Each row was made from one small tree. The marks that hang from a mark follow it in brackets, in alphabetical order. Every link used is in the known rows. Write each row's tree.
In the rows, zero is written as 128.
Known rows:
L[D G[K] Q[F Z]]: [145 109  86 125  98 172 149  89  78 121 128 197 112 119 151 144 111 219
 128]
G[K[L R]]: [ 82  97 133 129 134 115  84 131 187 146 125  88 158 110 114  91 106  96
  96]
L[D G Q[F Z]]: [150  94  94 127  84 180 177 124  94  79 106 179  99 133 152 144 112 221
 144]
K[G L R]: [ 73 110 162 126 142 114 104 170 209 139  65  49 152 132 104 108  95  83
 100]
R[K[G L[D Q]]]: [115 116 177 122 145 101 135 124 140 139 116  73 154 115 101 120 116  85
 131]
L[D G[A K] Q[F Z]]: [146 146  89 129 119 156 135  71  67 143 150 215 117 124 159 154 113 223
 138]
G[K]: [140  76  94 113 104 115 113 127 156 119 178 145 123 130 129  76 137 137
 121]
R[K]: [153  49 127 125  96  96 130 120 181  86 179 102 119 132 133  41 151 116
 131]
K[L[G Q[F]] R]: [ 95 119 140 145 124 149 120 137 149  89  80  70 136 130 154 149  91 140
  73]
K[G[A L[Q]] R]: [110 181 164 141 141 103 122 121 131 135 107 100 148 151 127 159 125  86
 103]
Z[Q]: [132  19  86 125  78 154 169 189 197  83 116 150 105 157 141  70 136 174
 154]
L[D G[A K] Q[Z]]: [150 139 107 115 118 130 129  72  60 163 153 205 138 115 140 158 119 180
 151]
A[G]: [157  89 107 113 116 135 110 187 156  98 148 117  94 145 134  72 156  84
 119]
A[G[K L[Q]]]: [172 162 123 128 131 141 106 139  85 134 157 131 113 125 136 130 175  59
  93]
Z[Q[F]]: [125  22  67 140  79 179 174 188 199  61 114 161  87 164 160  67 132 218
 141]
A[G[K L[D Q[F Z]]]]: [157 160 106 139 125 182 130 132  78 140 128 174 104 115 131 132 167 122
 121]
K[L[D G[A] Q[F]] R]: [ 82 162 142 138 165 133 108 115 114 129 100 105 139 115 135 188  85 141
 113]
R[K[G[A] L[D]]]: [111 137 158 122 171  78 105 115 158 176 141  93 144 109  96 101 129  90
 158]
D[L]: [175  85  87  95 105 130 152 189 176  65 169 135  94 114 109  85 158 150
 141]
L[D G[A K] Q]: [146 161 111 103 147 103 108  73  44 157 183 180 134 115 136 184 120 146
 137]
G[A L[D Q]]: [150 171 122 133 135 122 150 125  77 111 165 159 116 127 115 172 159 118
 170]

Which tree is each row?
[130  91 127 128  81 140 127  85 119 128 111 142 152 132 157 123 103 158
  86]
L[G[K[R]] Q[Z]]
[139 178 122 121 156 100 128 143 111 153 138 144 112 126  96 152 154 105
 173]
K[G[A L[D]]]
[141 187 138 123 148 113 146 131  86 140 131 141 123 137 109 179 144 106
 156]
K[G[A L[D Q]]]
[121  79 142 125 133 102 122 133 171 123 150  85 134  96  98  77 139  94
 155]
R[K[L[D]]]
[109 140 124 132 136 138 124 106 118 173 143 171 152 117 116 127 115 152
 153]
G[A K[L[D Q[Z]]]]
[141 176 121 145 127 155 168 129 103 132 106 172 110 147 127 155 142 172
 156]
K[G[A L[D Q[F Z]]]]
[153 153 117 143 109 147 170 126  92 116 139 182 118 132 118 148 159 146
 182]
G[A L[D Q[Z]]]
[ 92 142 156 119 166 135  75 139 121 167 116  96 150 103 108 135 112  48
  90]
A[G[K[L[D Q] R]]]
[115 106 157 119 150  93 120 135 167 153 122  75 141 102  89  90 126  84
 148]
R[K[G L[D]]]
[154 122 112 117 104 140 157 106  77 123 132 188 121 132 141 155 120 183
 165]
L[D G[A] Q[Z]]
[ 53 173 168 135 179 132 118 135 147 149  79  95 151 135 116 171  75 129
 110]
K[G[A] L[D Q[F]] R]
[134 142 141 136 154 110 121  88 105 128 151 110 129 107 143 139 127 140
 133]
R[K[L[D G[A] Q[F]]]]
[ 71 121 181 130 135 125 125 158 178 125  57  49 163 145 117 137  84  86
  84]
K[G L[Q] R]
[159 135  87 111 134  90  86  92 108 155 191 164 121 122 149 119 141 144
 125]
L[G[A K]]
[ 86 115 137 120 151 110  94 144 147 140  89  79 142  87  99 150  97  95
 129]
K[L[D G] R]
[154 142 139 128 110 130 158 154 121 102 108 110 119 150 125 145 149 104
 121]
K[G[L[Q]]]
[109 167 145 136 147  90 105 132 156 147 116 100 134 141 114 132 136  83
 119]
K[G[A L] R]
[125 118 170 144 121 112 140 109 167 149 113  98 159 144 134  80 127 120
 127]
R[K[G[A] L[Q[Z]]]]
[165 132 114 117 112 114 133 115  91  98 160 146 117 152 165 152 129 151
 119]
L[G[A] Q]
[125 143 113 142 128 168 150 129 106 126  99 159 118 122 143 158 109 198
 150]
K[L[D G[A] Q[F Z]]]
[128  83 145 148 112 134 144 123 171  78 141  78 127 139 146  76 134 135
 105]
R[K[L[Q[F]]]]
[137 163 143 134 138 132  91 126 102 141 137 106 133 123 130 134 154  40
  74]
A[G[K[R] L[Q]]]
[151 166 118 129 139 100 126 148 137 139 138 130 112 145 119 127 162 106
 145]
K[G[A L]]
[ 66 143 161 158 129 157 134 137 184 136  52 102 155 163 145 122  81 163
  93]
K[G[A] L[Q[F Z]] R]
[157 172 126 119 148 140 109 134  61 150 156 145 114 105 112 154 168  59
 120]
A[G[K L[D Q]]]
